What can hang from each mark
Z861: Z38 Z785
Z83: Z470
Z972: Z785
Z470: Z38 Z83
Z38: Z470 Z726 Z972
Z785: Z470 Z726
Z531: Z972

Known rows, with every way that one mark hangs from another
Z531(Z972(Z785(Z726))): [-0.243  3.872  1.153  2.343 -0.223 -4.767  4.116 -0.912 -1.940 -3.579
  3.915 -2.861 -0.218  0.072  0.064  1.937  7.121 -1.354]
Z972(Z785(Z470(Z38 Z83) Z726)): [ 1.938 -1.711 -1.328  0.223  0.757  2.785  4.896 -1.148  2.668 -1.099
 -1.070 -0.443 -2.616 -2.114 -3.856  1.585  2.249  0.010]
Z785(Z470(Z38)): [ 1.348 -1.653 -1.976 -1.614  0.690  3.058 -2.070  1.402  2.623  0.871
 -5.625  0.487 -2.806  4.713 -2.380 -1.062  1.356  1.418]
Z861(Z38 Z785): [-0.566  0.161  6.880  0.704 -2.579 -4.523 -4.599  1.255  2.028  2.757
  0.841  1.093 -4.435  3.115 -1.304  2.931  1.437 -1.552]
Z470(Z38(Z972(Z785)) Z83): [ 1.685 -6.932 -4.381 -0.673  3.555 -5.305  1.713  1.827  0.652 -0.689
 -1.688 -0.157 -0.197 -3.788 -3.213 -2.911 -4.364  3.206]
Z470(Z38 Z83): [ 1.825 -5.799 -2.666 -0.659  2.497 -4.787 -3.326  2.783  2.871  0.011
  0.048  0.640 -4.703  0.070 -3.616 -2.302 -0.117  1.177]
Z38(Z470(Z83) Z726 Z972(Z785)): [-0.665 -3.656 -2.813  0.289  3.250  2.923  4.139 -0.986 -5.756  1.778
  2.413  1.137  5.539 -8.797  5.067 -0.876 -6.278 -0.278]
Z470(Z38): [ 0.979 -1.029 -2.499 -0.781  2.034 -4.271 -2.773  1.310  2.386  0.074
 -4.035 -0.511 -4.233  4.173 -1.682 -1.288  0.710  1.600]
Z861(Z38(Z726)): [-2.315  1.572  4.108  0.983  0.990 -3.246 -3.170 -0.884 -0.028 -2.529
  0.327  1.312 -1.563  0.033  5.342  0.371  0.718 -1.591]
Z83(Z470(Z38)): [ 0.581 -2.928 -0.953 -1.436 -6.003 -2.433 -2.315  0.233  1.241 -0.794
 -3.401 -1.081 -2.514  3.932 -1.539 -1.977  0.073  0.885]
Z861(Z38(Z470 Z726)): [-3.154  1.230  5.355  0.225  1.312  3.412 -1.854 -2.290 -1.510 -1.154
  0.646  1.137 -0.235 -0.390  4.562  1.229 -0.163 -1.525]
Z785(Z470 Z726): [ 0.000  6.237  0.061  0.277 -1.195  4.503 -1.366  0.034  0.272 -1.249
  1.883  0.364  0.005  1.467 -1.062  0.808  2.163 -2.377]
Z83(Z470(Z38(Z726))): [ 0.159 -1.508 -1.803 -1.084 -4.264 -1.430 -2.896 -1.412  0.520  1.393
 -2.898 -0.498 -0.480  3.418  4.001 -1.425  0.332  1.067]
Z38(Z726 Z972): [-1.358  3.045 -4.245  0.205  3.024 -3.216 -3.342  0.862 -3.459  1.123
  1.329  1.336  5.517 -1.454  7.342 -3.054 -4.726  0.061]
Z531(Z972(Z785(Z470(Z83) Z726))): [ 0.634 -0.045  1.245  1.612 -0.468  0.651  3.919  0.024 -0.893 -2.546
  5.634 -1.419  0.278 -2.301 -1.634  2.073  7.166 -1.078]
Z785(Z470(Z38 Z83) Z726): [ 1.903  1.004 -1.450 -0.923  1.764  4.134 -2.108  0.562  4.355  0.100
  2.070  0.622 -1.613  0.827 -3.886 -0.237  1.255  0.352]
Z785(Z470(Z38) Z726): [ 1.024  5.173 -1.452 -0.762  1.203  4.625 -1.889 -0.591  3.613  0.320
 -1.790 -0.479 -0.937  4.789 -2.175  0.068  2.045  0.635]
Z785(Z470(Z38(Z972) Z83)): [ 1.331 -4.921 -3.657 -2.249  2.429  2.347 -3.147  2.898  2.216  0.931
 -1.144  1.301  1.309 -0.133 -3.029 -3.627 -3.708  2.574]
Z861(Z785): [ 1.248  0.171  0.877  0.709 -2.230 -4.695 -3.622  2.637 -0.218  5.994
  0.660  0.922 -3.703  2.992 -0.866  1.882  1.054 -2.224]
Z785(Z470): [ 0.017 -0.548 -0.503 -0.745 -1.308  2.738 -1.797  2.147 -0.795 -0.110
 -1.955  1.447 -1.723  1.407 -0.840 -0.194  1.598 -1.880]
Z83(Z470): [-0.100 -1.899  0.699 -0.373 -8.131 -2.616 -2.255  1.162 -2.147 -1.941
 -0.015 -0.197 -1.588  0.752 -0.157 -1.545  0.240 -2.245]

Rows
[ 0.316  0.962 -2.166 -0.970 -5.089 -1.717  2.384 -1.948  0.435 -1.853
 -1.976 -2.376  3.016  0.739 -1.460 -1.842 -2.852  1.919]	Z83(Z470(Z38(Z972(Z785(Z726)))))
[-3.033 -1.674  3.582 -0.184  2.888  2.786 -2.742 -0.831 -2.297 -1.245
  4.696  2.078  4.590 -5.056  3.979 -1.530 -5.887  0.125]	Z861(Z38(Z470(Z83) Z726 Z972))
[-2.396  3.844  3.621  1.150  0.171 -3.768  2.660 -1.429 -0.575 -5.982
  0.951 -1.032  2.126 -2.546 -0.710  0.273 -2.566 -0.161]	Z861(Z38(Z972(Z785(Z726))))
[-0.539 -2.816 -0.611  0.239  2.184  3.825 -1.331 -0.087 -3.523  2.386
  4.717  1.811  0.840 -4.542  4.753 -0.016 -1.628 -2.381]	Z38(Z470(Z83) Z726)
[ 1.519 -4.200 -3.539 -0.266  4.396 -3.707 -3.616  0.929  1.936  2.185
  0.676  1.153 -2.294 -0.970  2.813 -1.606 -0.194  1.300]	Z470(Z38(Z726) Z83)
[-1.688  0.157 -2.654  0.342  2.584  3.693  4.781 -2.568 -6.316  1.795
 -0.894  0.207  6.328 -4.959  6.430 -0.614 -5.475 -0.152]	Z38(Z470 Z726 Z972(Z785))
[ 0.414 -1.114 -3.543 -2.189  1.958  2.869 -2.617  1.765  1.493  0.999
 -4.669  0.340  2.026  3.710 -1.451 -2.948 -2.961  3.001]	Z785(Z470(Z38(Z972)))
[ 1.022  5.746  1.835  0.572 -2.710  3.199 -2.578  0.545  1.096  6.325
  2.563  0.823 -0.822  4.011 -1.430  3.524  2.203 -2.444]	Z861(Z785(Z470 Z726))
[-0.413  3.913 -2.173  0.426 -0.006  2.429  4.573 -0.610 -2.429 -1.734
 -0.259 -0.300  4.365 -2.610 -0.401 -0.315 -2.601 -0.510]	Z38(Z972(Z785(Z470 Z726)))
[-2.904  3.036  4.692  0.473  0.304  2.950  3.896 -2.820 -2.055 -4.634
  1.324 -1.114  3.542 -3.247 -1.497  0.625 -3.676 -0.251]	Z861(Z38(Z470 Z972(Z785(Z726))))
[ 1.084 -0.802  0.149  1.093 -1.036  2.640  4.986 -0.279 -0.750 -2.170
  2.120  0.223 -1.803 -5.004 -2.841  2.311  2.153 -2.717]	Z972(Z785(Z470(Z83) Z726))
[ 0.648 -2.830 -0.026  0.098  0.614 -0.344  3.691 -0.192  0.836 -1.068
 -3.398 -2.067 -1.523  3.288 -1.517  0.555  7.215  1.818]	Z531(Z972(Z785(Z470(Z38))))
[ 0.583  2.432  0.085  0.716  0.995  1.099  4.413 -1.673  1.627 -1.635
 -0.226 -2.916  0.038  3.450 -1.684  1.733  7.639  1.366]	Z531(Z972(Z785(Z470(Z38) Z726)))
[ 0.522  3.012 -0.205  0.962 -1.641  3.222  5.622 -1.307 -0.974 -1.869
 -1.481 -0.538 -1.283 -1.688 -1.251  2.772  2.736 -2.455]	Z972(Z785(Z470 Z726))
[ 0.073 -2.518 -3.439 -1.039 -3.696 -1.831  1.989 -1.965 -1.091  0.644
 -4.420 -0.973  3.667 -0.229  4.280 -2.431 -3.383  2.077]	Z83(Z470(Z38(Z726 Z972(Z785))))
[ 0.509 -5.327  1.130  0.922 -0.708 -0.663  3.611  1.584 -1.814 -2.091
  2.645 -0.564 -1.493 -2.301 -1.426  0.944  6.702 -0.757]	Z531(Z972(Z785(Z470(Z83))))
[ 2.095  5.090  0.224 -0.389 -0.721  3.623 -2.976 -0.086  4.298  7.240
 -0.637 -0.115 -1.771  6.625 -2.562  2.931  2.149  0.191]	Z861(Z785(Z470(Z38) Z726))
[-1.471  1.140  5.131  0.333 -1.191 -4.553 -4.903  2.021  1.045  2.855
  1.599  1.015  0.547  2.098 -0.609  0.474 -3.472  0.371]	Z861(Z38(Z972) Z785)
[-2.764  0.612  2.501  0.984  1.764 -3.548  2.139 -1.835 -1.887 -3.226
 -1.415  0.174  2.922 -3.361  5.602 -0.276 -3.051 -0.115]	Z861(Z38(Z726 Z972(Z785)))
[-0.593  2.163  8.673  0.895 -1.693  3.115 -2.982 -0.824  1.890  3.304
  7.980  0.782 -1.886 -0.887 -3.624  4.336  0.021 -2.038]	Z861(Z38(Z470(Z83)) Z785(Z726))
[ 0.681 -2.066 -4.518 -0.832  2.867 -4.781  2.558  0.265  0.375 -0.493
 -5.758 -1.094  0.313  0.437 -1.294 -2.317 -3.379  3.156]	Z470(Z38(Z972(Z785)))
